What can hang from each mark
kerik: kisir lorati rizuv
bebak: midav rizuv
bobi: rizuv
lorati: kerik
rosumi: bivat kisir
bivat: bebak
poderi: rizuv
kisir: kerik rosumi
rizuv: bebak bobi
midav: bebak

Each row was made from one small tree. The marks that hang from a mark follow it in brackets, in alphabetical order. Every link used is in the known rows. Write each row's tree.
Known rows
kerik(kisir(rosumi(bivat)) lorati rizuv(bebak bobi)): [-3.63  0.13  4.65  2.46 -1.71  0.34  1.87 -0.55  5.74  0.28 -0.88 -0.71
 -4.08 -3.21  1.26  2.90  1.92 -0.20  0.05  0.04  2.40]
bobi(rizuv): [ 0.03 -3.77 -5.28  1.50  1.02 -0.13 -2.70  0.62 -1.25  0.14  1.90 -1.23
  0.45  0.94 -4.52 -2.13 -1.41 -1.59 -0.86  0.87  0.35]
rosumi(bivat kisir(kerik)): [ 3.31 -1.01 -1.82  3.22 -0.59 -1.92  2.88 -0.80 -2.50 -2.71  0.91 -1.73
  0.30 -3.96 -3.14 -1.65 -1.07  0.13  1.62  2.42  0.57]
rizuv(bebak(midav) bobi): [ 3.83  1.23  1.48 -1.59  2.37  0.81  0.10  1.01 -2.75 -0.71 -4.54  3.96
  1.76  0.56 -1.48 -4.05 -6.48 -3.44  2.22  0.89 -0.68]
lorati(kerik(rizuv(bebak(midav) bobi))): [ 3.41  3.09 -0.89 -2.22  3.53  0.25 -2.29 -0.88  0.64  0.65 -3.82  3.08
  2.95  0.14 -0.01 -2.24 -2.26 -1.58 -1.36 -1.26 -1.63]
kerik(kisir(rosumi)): [-1.29 -1.02 -0.74  4.18 -1.05  2.88 -1.11  0.42  0.05  2.00  3.04  1.92
 -1.24  1.72 -1.48  1.33  1.20  1.32  2.29 -0.76  4.88]
kisir(kerik(lorati rizuv(bebak(midav) bobi)) rosumi(bivat)): [-2.36  3.79  3.33 -0.39 -2.33 -2.03  4.18 -0.87  1.64  2.16 -4.43  0.01
 -1.66 -1.92  2.15  2.95 -2.39 -3.34  0.86 -1.35  0.75]
midav(bebak(rizuv(bobi))): [ 2.11 -3.89 -4.24 -0.32 -0.15 -2.45  0.88 -0.79  1.03 -0.70 -1.70  0.93
  1.12  0.52 -3.60 -3.30 -3.42 -0.64  2.44  1.95 -0.32]
bebak(midav rizuv): [ 1.86 -4.38 -6.17 -2.24 -1.05 -0.62 -1.75  1.49 -6.01 -0.79 -0.28 -0.85
  1.32  3.84 -1.71 -3.66 -2.82 -2.12 -0.34  1.41 -0.95]
bivat(bebak): [ 0.93 -2.62 -1.20 -0.59  3.78  1.87 -4.08  2.93 -2.54  0.43  2.98  2.10
  1.69  4.01 -3.27 -1.19 -1.13  0.26  0.50  1.05 -1.27]
lorati(kerik(kisir(rosumi))): [ 0.86  0.39 -2.76  4.08  0.28  3.81 -1.48  0.05  1.79  3.33  2.98  3.41
  1.52  0.08 -0.95  1.48  2.30  1.34  0.31 -2.56  4.64]
bivat(bebak(midav)): [ 1.59 -1.75 -1.55 -2.66  3.42  1.59 -3.45  2.70 -5.07 -0.53  1.89  1.94
  2.88  5.40 -0.38 -2.25 -2.52 -0.69  0.48  0.77 -2.86]
kisir(kerik rosumi(bivat(bebak(midav rizuv)))): [-1.83  0.10 -2.65 -3.12 -3.14 -4.68  3.24  0.82 -4.25 -1.18 -1.38 -0.23
  1.45  1.75  2.32 -2.29 -2.14 -3.33  1.48 -2.11 -1.74]
poderi(rizuv(bebak(midav) bobi)): [ 5.16 -0.32  0.89 -2.40  1.74 -0.68 -1.56  1.39 -4.05 -2.09 -4.14  2.65
  1.44  1.47 -2.08 -5.57 -5.83 -1.58 -0.07  2.97 -1.73]
rosumi(bivat kisir): [ 3.73 -4.66 -2.55  3.12  0.62 -0.99  0.94  0.58 -2.60 -3.68  1.14 -2.29
 -0.08 -2.92 -3.56 -4.39 -0.97  0.19  1.18  3.68 -0.32]
kisir(kerik rosumi(bivat(bebak(midav rizuv(bobi))))): [-0.69  2.63  0.21 -4.75 -2.48 -4.55  5.55  0.10 -3.60 -1.09 -4.20  1.69
  2.18  0.29  2.63 -3.72 -4.22 -3.43  2.45 -1.74 -2.15]
rosumi(bivat(bebak(midav)) kisir(kerik(rizuv))): [ 0.48  0.70 -0.04 -2.50  0.56 -3.67  1.07 -1.01 -3.26 -4.82  1.34 -3.33
  1.16  0.15  2.77 -1.81  1.60  1.76  0.15  0.91 -4.77]
lorati(kerik(kisir(rosumi(bivat)) rizuv(bebak))): [-1.52  0.34 -0.98  4.06 -0.12 -1.20 -0.50 -1.30  5.74 -1.02  0.55  0.41
 -1.36 -3.24  1.10  1.92  3.91  0.02 -0.94 -2.42  2.51]
lorati(kerik(kisir rizuv(bobi))): [ 0.92  1.62 -1.03  1.74  2.39  3.05 -3.03 -2.04  2.68  1.60  1.43  2.45
  1.30 -0.44 -0.98  1.20  3.06  3.92 -2.71 -0.32  2.07]
kisir(kerik(rizuv(bebak(midav)))): [ 0.06  2.42 -0.81 -0.70  0.21 -1.27 -1.46 -0.77 -1.96  0.30 -1.15  0.23
  0.28  2.00  0.07  1.75 -1.44 -1.48  0.21 -0.91 -0.20]

Which tree is each row?
[ 1.43 -1.50 -3.14 -1.61  0.95 -1.59 -1.38  0.92 -1.75 -2.33 -1.63 -0.95
  1.34  0.57 -1.01 -4.23 -4.16 -4.84  0.08 -0.57 -2.42] : bobi(rizuv(bebak(midav)))
[-3.99 -4.98 -0.43 -0.67 -2.85 -0.06  0.84  2.49  1.37 -0.96  4.02 -2.32
 -1.61  0.68  1.97  0.96  2.87 -0.19 -0.76 -0.50 -0.76] : kerik(kisir(rosumi(bivat(bebak(rizuv)))) lorati)
[ 1.01  0.46 -1.67  1.28 -0.31 -0.28 -0.99 -1.73 -1.82  0.33  1.89 -2.11
 -0.38 -0.01 -2.36  0.84  2.58  3.36  0.66  0.76  0.68] : rosumi(kisir(kerik(rizuv)))
[ 0.92  1.69  1.93 -0.30 -0.54  1.79  0.96 -1.19  0.23  2.66  0.57 -1.78
 -0.39 -1.52 -1.85  2.12  1.67  3.24 -0.24  1.27  0.12] : rosumi(kisir(kerik(lorati rizuv(bobi))))
[-2.15  5.27  3.74 -1.86 -1.74  0.46  2.00 -0.45  1.11  4.84 -3.78  1.35
 -0.74  0.72  1.89  3.56 -1.83 -2.21  1.44 -2.73  1.19] : kisir(kerik(lorati rizuv(bebak(midav) bobi)) rosumi)
[ 1.97  3.22  4.04 -1.42 -0.04  0.78  1.44 -0.56  2.07  1.19 -1.52 -0.98
 -0.76 -3.27 -1.07  1.58  0.41  1.07  0.61  0.31 -0.84] : rosumi(kisir(kerik(lorati rizuv(bebak bobi))))
[-0.19  3.69  1.46  0.68 -0.01 -1.52  2.22 -2.36  3.78 -1.86 -3.51  2.07
  0.42 -3.27  4.02 -1.13  0.52 -0.93 -0.08 -2.57  0.83] : lorati(kerik(kisir(rosumi(bivat)) rizuv(bebak(midav) bobi)))
[-5.29 -3.66 -0.47  4.76 -2.75  1.56 -0.92 -0.05  3.14  1.46  4.23 -3.51
 -4.41 -0.08  0.97  5.33  4.98  2.09 -1.89  0.75  3.69] : kerik(kisir(rosumi(bivat)) lorati rizuv)
[-0.01 -0.85 -3.75  3.16  1.87  2.98 -4.92 -1.27  2.18  1.45  4.45  0.38
  0.65  1.02 -0.93  2.85  4.97  3.94 -3.34 -0.40  2.24] : lorati(kerik(kisir rizuv))
[-4.34 -1.46  2.51  3.34 -2.45  1.31  1.33 -0.95  3.80  1.76  1.17 -1.29
 -3.81 -1.48  0.91  3.66  3.22  2.08 -1.00  0.83  3.53] : kerik(kisir(rosumi(bivat)) lorati rizuv(bobi))
[-0.50  3.09  3.29 -0.57  0.57  1.35 -0.28 -0.17  2.47  3.87 -1.59  0.97
 -0.97 -0.67 -2.23  4.43 -0.80 -0.48 -0.88 -0.28  0.92] : kisir(kerik(lorati rizuv(bebak bobi)))
[-1.84  0.37 -3.23  3.61  0.15  2.59 -3.41 -1.54  3.03  3.35  3.42  1.21
 -0.18  1.02  0.01  3.01  5.40  3.40 -1.21 -2.76  4.12] : lorati(kerik(kisir(rosumi) rizuv))
[ 4.67 -1.08  1.01 -0.28  1.97 -0.15 -2.11  1.42 -1.36 -0.78 -3.08  3.03
  0.53  0.10 -4.87 -4.11 -4.51 -0.43  0.00  3.07 -0.14] : poderi(rizuv(bebak bobi))
[ 1.00  0.46 -1.54  2.17  2.39  1.97 -4.56 -0.80  3.86 -0.32  2.34  1.33
  0.44 -0.61 -0.64  1.87  3.79  1.86 -2.46 -1.45  1.05] : lorati(kerik(kisir rizuv(bebak)))
[ 2.04 -0.40 -3.55  1.26  3.60  0.72 -4.82  0.27  2.38  1.59  0.22  1.51
  1.26  0.24 -3.07  0.80  1.21 -0.26 -2.04 -0.93  0.39] : lorati(kerik(rizuv(bebak)))
[-4.02  3.31  3.23 -2.93 -0.92 -1.23  2.62 -0.03  0.02  2.50 -1.16 -0.02
 -0.16  1.25  3.59  2.97 -0.18 -0.74 -0.21 -1.43 -1.60] : kisir(kerik(lorati rizuv(bobi)) rosumi(bivat(bebak(midav))))
[-0.53 -0.39  0.81 -2.83  0.04 -1.31  0.69  0.46 -2.02 -2.58  2.91 -4.93
  0.45  0.10  3.22  1.06  2.34  1.66 -1.78  1.22 -5.07] : rosumi(bivat(bebak(midav)) kisir(kerik(lorati rizuv)))
[-2.37 -1.62  2.24 -4.14 -2.84 -0.55  3.59  1.78 -0.56 -1.90 -0.48 -0.84
 -0.03  0.48  4.84 -1.85 -0.39 -1.17 -0.15 -0.66 -2.26] : kerik(kisir(rosumi(bivat(bebak(midav rizuv(bobi))))) lorati)
[ 0.20  2.10  3.23 -1.10  1.19  0.62 -1.06 -1.31  0.24 -2.51 -1.93  1.22
 -0.66  0.81  2.20 -0.80 -0.66  0.94  0.30  0.09 -0.43] : kerik(kisir rizuv(bebak(midav) bobi))
[ 0.63  0.52  1.64  0.99 -0.92 -0.71  3.14 -1.66  0.73 -0.01 -0.13 -3.51
 -1.31 -4.33 -1.42  1.39  1.21  2.14 -1.01  2.51 -0.24] : rosumi(bivat kisir(kerik(lorati rizuv(bobi))))
[-2.38 -2.38  0.06  3.98 -1.74  5.31 -1.30  1.82  1.26  4.03  4.55  0.20
 -1.92  1.71 -0.87  4.32  2.31  1.36  0.47 -0.40  4.73] : kerik(kisir(rosumi) lorati)
[-3.96  1.94 -0.52 -1.29 -0.82 -3.46  0.95 -0.70 -1.91  0.24  0.20 -0.55
  0.00  2.86  3.06  1.37  0.85 -0.48  1.03 -1.79 -0.88] : kisir(kerik(rizuv) rosumi(bivat(bebak(midav))))
[ 3.05 -4.02 -0.49 -0.13  2.67 -1.29  0.04  1.77 -2.24 -5.08  2.38 -1.27
  1.29 -1.19 -1.69 -4.88 -0.06  0.72  1.27  2.78 -3.49] : rosumi(bivat(bebak) kisir)
[-3.14  0.71  4.46  0.46 -2.24 -0.16  2.48 -0.54  3.29 -0.96 -2.20 -1.00
 -2.95 -1.70  4.27  1.70  0.51 -1.16 -0.02 -0.46  0.76] : kerik(kisir(rosumi(bivat)) lorati rizuv(bebak(midav) bobi))
[-2.64  2.41  4.70 -0.97 -1.38  2.39  0.39 -0.03  2.72  1.66 -1.49  0.56
 -2.34  1.13  3.92  2.55  0.79  0.36  0.67 -1.96  1.32] : kerik(kisir(rosumi) lorati rizuv(bebak(midav) bobi))
[ 2.67  0.11  1.51 -6.53 -1.72 -2.51  5.38  1.09 -3.60 -3.77 -1.60 -2.78
  2.44 -2.42  2.61 -4.29 -2.26 -1.23 -0.02  1.27 -6.22] : rosumi(bivat(bebak(midav rizuv(bobi))) kisir(kerik(lorati)))
